Each row was made from one small tree. The marks that hang from a mark follow it in brackets, in alphabetical order. Every link used is in the known rows. Write each row's tree.
Known rows:
gegosik{vofat{togov zafo{suku}}}: [ 15  39 -11  -5 -40   6  56  23 -24  25 -21 -59  21  -1  51  64   4  47
 -12 -18  15   7 -28 -19  34  31   1]
vabo{samuf{mutib zafo}}: [ 11  12  33 -45 -34  25  56  43 -20  -9   1   5  -1  23  56  81   0  20
 -24  13  25 -22  -4 -22  71  23 -20]
vabo{samuf{mutib}}: [ 20   8   1 -36 -32  23  30  53 -31 -12   1  -7  -4  16  36  47  -8   6
 -13   6  24 -17  11 -31  53  29 -16]
vofat{gegosik togov zafo{suku}}: [ 36  38  -2  13 -73   5  34  14  -8  12  24 -65   5 -16  54  88 -13  37
 -47 -36  28  -7  -6 -35  23  25 -15]
gegosik{vofat{zafo{samuf}}}: [  8  34 -11   6 -29  13  65  39 -17   6  -4 -22  22  21  45  58  15  33
  13  27  -5 -16   2 -15  48  38   0]
releg{misubot{mutib{zavu}}}: [ 26 -21  -7 -32 -65  39  21  10 -33 -27  -4 -75  32  13  -6  70 -32  39
 -44 -27 -12   3  23 -40  60  46  18]
togov{vofat{gegosik zafo{samuf}} zeril}: [ -8  33  14  10 -88  15  49  -3 -12   1  65  -8  39   9  41  87 -18  13
 -23   7  23 -22  35 -29  18  24 -19]
zavu{releg}: [ 40  -2  -3 -13 -31   9  25  16 -21 -11   2 -37 -17  12  -4  78   7  14
 -12 -38  11   3  12 -35  23  37 -11]
vofat{gegosik zafo}: [ 29  20  14   4 -56  18  31  17  -2   0  26 -45   0   6  24  88  -3  24
 -27 -26   7 -19  18 -30  40  14 -12]
togov{vofat zeril}: [-21  11  -4 -32 -59  24  42  -2 -33  -7  49 -27  20   4  -9  68 -21   4
 -18 -33  14   0  19 -27   7   9 -12]
gegosik{vofat{togov zafo{suku{fosagev}}}}: [ 16  31  -4   5 -36   9  56  25  -6  34 -19 -62  10   6  56  70  -1  46
 -11  -9   3 -17 -25 -29  84  30  -6]
misubot{mutib{releg zavu}}: [ 22  12   2 -13 -59  63  22  36 -30 -32   7 -76  19   8 -21  82 -33  57
 -50  -3   5   9  15 -35  54  72  -4]
togov{vofat{gegosik zafo{samuf{mutib}}} zeril}: [ -10   41   36    4 -110    9   49   18  -17    2   46    0   45    6
   52   78  -18    1  -31   16   36  -16   38  -31   45   30  -25]
zafo{samuf suku{fosagev}}: [ 17  34 -32  29 -48   8  41  46  13   8  43 -31 -22  21  44  79  -8  32
  -3  11   4 -48   4 -44  67  44 -22]
vofat{gegosik togov{zeril} zafo{samuf suku}}: [   9   59   -3   33 -106   -8   49    0  -17    6   64  -36   17  -22
   82   85  -24   33  -53    5   41   -4    4  -32   24   43  -24]
vabo{samuf{mutib{releg} zafo{vofat}}}: [ 16  37  53 -24 -27  27  49  47 -23 -12 -15   3  32  41  68  84  -8  16
 -32  63  58 -23  16 -33  75  58 -53]
togov{vofat{gegosik zafo{samuf suku}} zeril}: [  -3   50   11   17 -100    3   44   -3    0   26   67   -4   34   20
   55  103  -17   31  -17   -1   41  -25   26  -33   14   30  -27]
zavu{mutib}: [ 28  17 -34 -12 -41  36  38  35 -12 -18  19 -53 -23   9   7  65 -10  13
 -20 -24 -19  -5  15 -32  33  12 -16]
gegosik{vofat{togov}}: [ 18  12 -24  -9 -29  25  47  40 -41 -18 -14 -73  37 -23  25  27  -8  15
 -17 -18  -1   7 -10 -18  20  27  -9]
zavu{mutib releg}: [ 52   3 -18 -13 -38  23  27  21 -12 -12  -7 -43 -28  19   3  81   0  10
 -17 -33  -6  10  23 -36  32  30 -21]
suku{fosagev}: [ 15   4 -13  -1 -30  27  35  32  -2  -9  29 -51 -24  11   2  70 -11  16
 -16 -18 -16 -32   9 -41  75  18 -11]
togov{vofat{gegosik zafo{suku}}}: [ 23  30  10  -3 -68  16  28  11   9  31  27 -33  22  26  28 105  -5  37
  -8 -42  28 -28  17 -36  13  11 -16]
vabo{samuf{mutib zafo{suku vofat}}}: [ 18  33  31 -22 -42   4  50  40  -2  16  -2  14  13  43  87  87   3  30
 -17  36  54 -43  -5 -28  60  57 -45]
vofat{zafo}: [ 10  20  -4 -16 -34  14  49  12 -15   4  17 -38 -24  15   9  85   7  29
 -18 -20  -2  -3  -4 -25  44  16   8]
togov{vofat{zafo{samuf{mutib{zavu}}}} zeril}: [-22  16  29 -23 -96  31  65   9 -28  -1  35  -2  38  21  19  80 -19  33
 -40  29  20  -9  16 -19  51  37  14]
releg{misubot}: [ 23   2 -12 -28 -37  10  29  12 -31 -18   2 -55  14  15  10  64 -15   4
 -19 -34   3  -1  27 -41  40   1   0]
misubot{mutib releg}: [  8   2  -7 -29 -60   6  46  32 -34 -20  11 -61 -30  -6 -15  89 -19  32
 -12 -37  24  18  11 -35  42  69   0]
samuf{mutib zafo}: [  3  23  34 -27 -56  18  60  39 -14 -14   7 -27  -3   5  30  87   3  20
 -32 -11  14 -11  -4 -20  71  20 -17]

Write each row's tree:
[  33   58    6   34 -102   -5   43   46  -12    3   20  -41   19  -19
   91   74   -9   27  -47   11   42  -14    2  -36   48   51  -22] => vofat{gegosik togov zafo{samuf{mutib} suku}}
[ 23  43  16  -4 -63  11  34  51 -41 -30 -14 -37  41  20  45  63 -25  -3
 -31  33  39   7  49 -53  75  33 -25] => zafo{samuf{mutib{releg{misubot}}}}
[ 17  33  11   1 -83  19  53  45  -1  13  14 -19   2  27  43  91  -2  63
 -29  26  21 -22  -3 -24  63  54  11] => vofat{zafo{samuf{mutib{zavu}} suku}}
[ 44  -6   1 -25 -54   1  10  -1 -40 -16 -29 -57   9  14   9  80  -8  11
 -24 -45   9  24  28 -52  57  57  -4] => zavu{releg{misubot{mutib}}}
[ -3  41 -18   7 -76  -7  40  -3 -31  -1  44 -51  17 -18  48  57 -25  15
 -48  -2  42   0  -7 -31   6  57 -35] => zafo{suku vofat{togov{zeril}}}
[-28  33  -4 -10 -67  10  66 -10 -26   4  55  -3  17  19  26  84  -7  17
 -15  12  14  -5  12 -26  22  23   2] => togov{vofat{zafo{samuf}} zeril}
[ 23  69  29   0 -76  -8  42  33 -23  15 -22 -23  23  42  71  99 -13  29
 -25  31  56   9  31 -53  88  36 -17] => vofat{zafo{samuf{mutib{releg{misubot}}} suku}}
[-15  30   6 -18 -55  10  66  -4 -47   4   2 -51  28 -21  38  50 -11  22
 -32  -7   9  23 -12 -11  42  23  -1] => gegosik{vofat{togov{zeril} zafo}}
[ 15 -23   4 -35 -68  33  45  30 -28 -27   9 -71 -13   0 -35  94 -32  59
 -32 -30  15   9  12 -28  42  77  19] => misubot{mutib{zavu} releg}
[ -9  21  -9 -14 -54  18  51  13 -52 -16  11 -61  42 -33  28  30 -24   9
 -31 -15  10  19  -4 -14  24  27 -16] => gegosik{vofat{togov{zeril}}}
[ 59  -5  -9 -28 -42  11  21   1 -23 -12 -30 -51  -3  32  15  81 -10  -2
 -21 -38  -2  17  44 -50  46  13 -13] => zavu{mutib releg{misubot}}
[ 33  -4  18 -31 -42  48  22  16 -32 -28 -10 -72  44  31 -11  82 -40  35
 -48  -5  15   6  41 -45  49  15   3] => mutib{releg{misubot} zavu}
[  7  41   5   4 -65   4  59  45 -19  -5  13 -13 -10  12  45  71  10  18
 -18  26  12  -9   4 -27  70  41  -2] => vofat{zafo{samuf{mutib}}}
[ 35  28 -16  46 -58  11  26  46   0 -27  47 -34  40   4  55  52  -8   0
 -21  33  18 -50  38 -37  12  64 -49] => zafo{samuf vofat{gegosik}}
[  0  43   8   8 -71   5  56  41  10  34  16  -3   2  42  54  96   3  30
   0  19  21 -40   4 -45  91  37  -9] => togov{vofat{zafo{samuf{mutib} suku{fosagev}}}}
[-14  41 -16   8 -73  -1  70  -7 -44 -16  51 -33  -1 -22  52  68 -15  18
 -50  20  15  17 -10 -23  34  35   5] => vofat{togov{zeril} zafo{samuf}}
[ 12  24   3  20 -83   8  27   2 -30 -29  53 -63  45 -36  47  45 -35 -10
 -65   0  34 -10  23 -31   6  49 -48] => zafo{vofat{gegosik togov{zeril}}}
[  8  45  30  20 -95  -5  47  -8  -6  -1  53 -45  44 -19  81  92 -28  23
 -67   0  52 -22   1 -25  21  50 -60] => samuf{zafo{suku vofat{gegosik togov{zeril}}}}
[ 12  61  50 -15 -65  18  50  47  -7   7  -4 -30   5  23  42 115  -8  44
 -34   0  52  -1   2 -32  77  35 -40] => samuf{mutib{releg} zafo{suku}}
[ 18  21   7 -33 -22  17  50  22  -4  13  19   0 -13  38  59 105   0  50
  -7  -3  30 -31 -14 -25  39  22 -21] => vabo{samuf{zafo{suku}}}
[ 19  13  14  -9 -57  28  33  10  -4   6  28 -38  28  18  12  91  -5  19
 -16 -34  12 -22  24 -33  17   6  -9] => togov{vofat{gegosik zafo}}
[ 12  44  22   0 -72  -6  60  33 -14  -1   0 -41  23  -6  76  80  -1  23
 -52  12  44 -15 -24 -26  49  58 -36] => samuf{mutib zafo{suku vofat{togov}}}
[-13  27  -1 -16 -66   5  60 -20 -44  -8  36 -50 -10 -24  27  73 -17  19
 -57 -17  13  26 -15 -23  36  17   8] => vofat{togov{zeril} zafo}
